In the rows, 128 means zero.
Known rows, with every step that occurs:
bekez > vome: [133 157 116 131 163 129 112 135 104  97 134 137 141 116 135 101 134  70
 139 183 160 173 118 138 130 114 109  76 170 122 187 135]
loziz > fudul > ruvab > sunik: [143 137 111 104  89 121 149 167 116 162 144 146 102 114  99 146 127 107
 120 104 112 134 178 172 112 156 127 153 110 128  99 122]
tigorab > ruvab > sunik > loziz > fudul: [126 157 135 118  75 131 142 151 111  67 135 157 124  90 110 141 142  97
 130  92 122 137 184 112 131 103  95 152 136 151  93 130]
sunik > ruvab > sala > beten: [132 173 138 156  37 126 142 120  92 151 163 126 136 114  98 127 176  43
 141 171 146 130  83  73 147 139 105  66 124 121 165 130]
magog > pumizi > loziz > fudul: [153  84 114 113 137 156 112 120 161 183 145 167 120 166 136  77 104 117
 115 104 122 134 134 167 124  96 165 121 111 137 152 127]
magog > pumizi: [144 129 120 136 165 148 120 126 126 153 140 121 133 162 152  79 106  98
 144 147 153 114 135 128 129 119 143  98 159 126 184 131]
magog > pumizi > ruvab > bekez: [148 114 117 129 140 129 112 162 117 113 123  73 154 180 187 143 111 115
 179 143 139 115 119 166 135 130 112 127 140 136 190 125]
ruvab > fudul > loziz: [121 121 138 176 132 151 150 142 117  94 118 147 135 118 106 125  97 143
 103 143 175 124 146 108 130 151 146 107 153 132 123 115]
bekez > ruvab > fudul > magog > pumizi > loziz > sunik: [101  85  92 119 169 139  83 108 179  89 119 136 133 196 158 151 122 210
 111  68 105 106 102 135 127 143 218 132 123 129  64 114]
sala > beten: [147 210 110 160 107 140 153 101 110 147 159 147 124 121 118  61 129  59
 137 170 165 138 128 105 128 112 111  72 155 133 187 131]
bisu > ruvab > sunik > loziz > fudul > magog > pumizi: [118 118 157 103 192 145 134 112 160 135 126 133 113 113 120 139 121 153
 107  66 118 109 146 119 104 144 121 168  93 128  85 127]
tigorab > ruvab > fudul > magog > pumizi > loziz > sunik: [107  69 117 106 127 152  87  96 173  49 123 105 132 190 174 157 115 173
 101  74  98  81 158 146 136 120 194 128 117 155  62 102]
bisu > ruvab > bekez: [121 146 152 125 131 119 109 113 108 132 129  83 153 113 120 184 126 101
 160 185 170 125  87 139 125 158  36 130 163 147 169 134]
tigorab > ruvab > pumizi > magog: [122 117 111 145  88  80 129 102 134 132 113 111 131 152 147  94 139 132
 109 143  95  97 106 159 133 122 110 124 121 135 128 115]
magog > pumizi > ruvab > sunik > loziz: [150 104 132 136 153 131 124 169 113 100 109 116 136 137 179 113  94 149
 155  91  96 130 190 118 132 101 143 148 125 112 140 127]
sunik > loziz > fudul: [139 146 156 129 124 139 178 117 128 149 146 168 115  90  92  93 144 117
 124 134 152 157 152 116 128  97 113 157 116 141 152 146]
bisu > ruvab > sunik > loziz: [122 136 165 131 141 122 123 123 105 121 113 126 135  66 112 153 110 136
 137 134 127 141 159  92 122 129  67 153 149 123 118 136]
ruvab > bekez: [122 139 147 145 130 117 126 128 100 109 134 107 155 119 123 151 131  81
 157 180 173 133 110 142 129 129  74 122 189 144 187 137]
ruvab > sala > beten: [125 190 132 175  48 110 161  86  99 144 165 142 131 119 115  88 143  40
 147 181 168 131 110  95 139 118  92  65 133 110 186 126]
pumizi > ruvab: [156 164 103 134 106 128 141 159 113 137 123  95 123 140 157 107 122 113
 149 162 133 138 132 128 142 115 123 104 115 121 161 133]
ruvab > pumizi: [138 114 141 146 130 122 137  87 103 157 138 140 127 121 133  77 120 114
 126 164 131 104 126 137 127 133 124 114 149 121 164 132]
vome > bekez > ruvab > sunik > loziz: [ 87 194 112 153 168 122 122 166 100  85 102 147 151  74  99 159 156 144
 170 128 160 180  87  46 131 101 103 130 192 112 105 156]
bekez > ruvab > sala: [102 177 103 159  70  97 120 141 103 129 133 128 141 139 119 139 156 100
 163 168 162 137  50  86 145 143  99  85 138  97 145 138]
vome > bekez > ruvab > sunik: [ 92 210  76 145 153 120 108 171 102  99 113 135 145 101 106 162 151 106
 170 142 165 165  68  73 129 126 113  93 206 113 112 147]
loziz > sunik: [138 147 140  99 111 118 131 102 121 118 147 132 120 111 126 111 129 105
 145 167 129 123 141 120 136 103 123 134 166 136 157 134]
magog > pumizi > ruvab: [163 133  95 128 140 144 122 157 128 145 127  91 126 183 185  88 103 123
 157 136 125 117 136 142 139 117 153 103 114 120 174 126]
fudul > magog: [119 166 131 141 171 132 146 118 132 128 122 109 122 127 123 104 136 111
 108 157 157 118 105 105 125 126 130 100 140 120 142 135]
fudul > ruvab: [141 145 116 123 119 128 139 152 110 174 127 105 117 138 117 118 125 127
 134 161 135 131 140 138 127 141 117 126 122 122 140 130]
fudul > magog > pumizi > loziz > sunik: [124  71 136  90 181 136  88  91 174 121 118 128 124 170 164 106 105 164
 109 106  89  99 118 133 127  89 181 136 128 126 119 122]
magog > pumizi > loziz > sunik > ruvab > sala: [129  28 161  88  65 119  67 118 134 141 136 123 141 155 142 163 140 126
 140 121  73 108  96 114 154 107 157 133 118 121 130 123]
pumizi > ruvab > sunik > loziz > fudul > magog: [133 147 137 122 132 121 173 159 139  95 114 134 107  98 130 137 140 152
 108  75 100 140 166 124 121 116 138 168  75 119  83 132]
beten > sala: [158 190 119 162 125 148 125 143 113 165 114 124 126  98 122  57 112  84
 136 157 165 141 137  85 135 123 113  65 140 123 170 131]
ruvab > sunik > loziz > fudul: [133 136 157 129 116 124 165 134 116 115 140 181 118  68  92 119 131 105
 122 103 127 153 186 119 120 107 113 162 140 133 123 138]

Rows:
[143 145 100 128 179 143 129 149 148 132 112  74 121 190 185  97 118 143
 128 120 123  99 114 127 131 128 169 102  93 112 143 124]
fudul > magog > pumizi > ruvab
[137  43 114  88 155 137  70 156 141 132 129 138 149 181 146 159 120 128
 139 107 115 164 111 243 111 130 121 149 108 144 150 116]
magog > pumizi > loziz > fudul > ruvab > bekez > vome
[126 125 138 127 119 114 125 153  98 140 123  85 144 138 118 171 131 121
 154 168 152 128 120 167 124 153  74 150 148 139 157 130]
fudul > ruvab > bekez
[119 186  82 143 123 114  99 173 103 102 121 144 139 123 124 141 129 109
 150 127 137 140 101  98 126 147 122  98 184 111 117 134]
bekez > ruvab > sunik
[107 154 137 149 163 141 152  92 142 132 129  86 122 119 116 165 129 147
  97 141 169 108 128 128 119 188 125 111 110 135  95 121]
bisu > ruvab > fudul > magog
[126  84 124 133 201 151  96 114 163 147 109 121 134 179 160  89 100 146
 100 114 119 111 107 130 123 102 169 101 125 117 135 125]
fudul > magog > pumizi > loziz
[112 144 160 129 159 126 172 125 138  99 125 164 113  77  97 126 144 128
  95  88 127 138 163 111 112 117 128 162 119 125  94 136]
ruvab > sunik > loziz > fudul > magog
[131  80 121 136 121  72 151 111 137 212 108 114 115 148 127  96 129 177
  99 140  78 110 122 195 117 146 128 161  86 111 130 116]
fudul > ruvab > pumizi > magog
[112  57 139  98 172 147  92  63 183 125 124 105 123 163 155 167  98 199
  98  90 102  91 140 156 121 149 176 150  98 140  73 107]
bisu > ruvab > fudul > magog > pumizi > loziz > sunik
[127 105 136 137 131  76 132  70 145 206 114 110 123 123 128 106 123 159
 105 160  99 109  88 165 118 150  92 143 101 120 140 120]
bisu > ruvab > pumizi > magog
[ 88 136  89 127 166 135 115 101 163 160 114 167 123 134 103 124 172 183
 106 103 127 141   8 122 118 120 161 124 103 118  68 143]
vome > bekez > ruvab > pumizi > loziz > fudul > magog
[151 142 133 121  94 122 165 168 118 108 128 150 112  92 130 129 127 131
 136  90 102 157 189 132 129 104 124 169  94 126 112 134]
pumizi > ruvab > sunik > loziz > fudul
[115  63 150 106 124 143 110 115 154  98 122 120 129 126 114 192 152 174
  80  99  89 121 131 123 137 143 197 142 115 148  61 121]
pumizi > loziz > sunik > ruvab > fudul > magog
[143 133 144 111 113 135 176 143 125 178 138 147 105 109  87 112 145 155
 122 119 129 153 163 139 122 121 113 183  77 137 120 139]
sunik > loziz > fudul > ruvab
[138  67 144 123 122 129  87  66 128 192 119 131 132 123 136 112  97 162
 113 150  97 112 100 147 124 132 100 127 112 123 125 126]
bisu > ruvab > pumizi > loziz
[114 133 133 113 150 145 129 142 147  61 125 134 122 140 139 131 138 126
 109  52 111  99 165 111 119 117 139 148 111 142  75 122]
tigorab > ruvab > sunik > loziz > fudul > magog > pumizi
[131 143 160 111 116 128 146 118 123 142 137 156 116  63  90 150 125 125
 126 108 126 146 163 118 116 133  78 172 115 136 105 135]
bisu > ruvab > sunik > loziz > fudul
[128 114 154 132 132 117 140 164  95 127 108 129 127  93 107 142 115 154
 132 115 105 141 195 117 120 126 105 171 134 115 107 132]
fudul > ruvab > sunik > loziz
[117 139 141 115 161 119  80 122 101  85 125  94 166 106 131 187 135  82
 164 197 171 164  75 162 122 156  31 109 173 142 182 131]
bisu > ruvab > bekez > vome
[120 169 108 130 116 120 135 164 118 107 131 186 125  94  95 135 150 135
 139  87 130 163 124  97 121 126 120 156 138 125  96 143]
bekez > ruvab > sunik > loziz > fudul
[133 109 147 107  90 138 134 129 115 102 153 120 127 110 104 181 160 122
 124 133 123 122 159 118 144 160 170 137 149 157 111 126]
loziz > sunik > ruvab > fudul
[120 109 151 133 113 137 141 120 126  66 128 154 126 110 110 142 102 160
 113 134 146 111 157 111 134 139 154 141 159 142 110 113]
ruvab > fudul > loziz > sunik
[ 80 173  99 138 137 139 121 147 129  55 113 151 140 113  93 179 146 185
 149 134 176 142  63  64 138 138 154 127 178 135  78 129]
vome > bekez > ruvab > fudul > loziz > sunik
[151 147  93 107 155 150 153 148 168 148 135 104 102 187 166  92 133 134
 118  93 124 106 119 158 124 134 177 122  60 125 129 124]
loziz > fudul > magog > pumizi > ruvab
[137 127 116 136   4 119 150 104 133 206 163 167 107 141  99 108 143  96
 117 125 114 145 116 162 128 121 114 119  45 118 121 115]
pumizi > loziz > fudul > ruvab > sala > beten
[128  97 134 156 133  73 151  86 138 181 119 134 125 131 130  75 127 141
 102 154 101 116 110 172 122 123 128 135 126 116 160 123]
ruvab > pumizi > magog
[146 137  95 107 152 135 140 166 155 117 130 116 106 166 168 121 118 123
 116  65  98 104 151 162 117 141 181 129  83 117 103 117]
loziz > fudul > magog > pumizi > ruvab > sunik
[135 147 126 149  47  99 150 143 102 132 129  91 129 137 154 132 134  96
 160 172 135 129 112 120 153 123 100 100  95 100 162 128]
pumizi > ruvab > sala
[114  70 129 140 192 162 101  87 174 152 115  99 133 172 149 151  93 183
  89  98 130 103 127 153 117 162 166 114  93 132  88 110]
bisu > ruvab > fudul > magog > pumizi > loziz
[125 128 163 149 142 118 143 137  97  94 117 152 137  74 114 121 113 117
 134 128 129 148 182  93 127 101 105 143 173 120 138 139]
ruvab > sunik > loziz
[144 130 143  79  96 132 109 139 113 125 144 116 124 107 111 152 163 107
 138 155 106 124 115  94 145 126 135 133 156 146 139 138]
loziz > sunik > ruvab
[138  26 138  99 121 157  84 122 147 121 140 130 138 162 139 165 124 160
 116  88  86 114 160 145 142 134 213 140 133 155 101 116]
magog > pumizi > loziz > sunik > ruvab > fudul
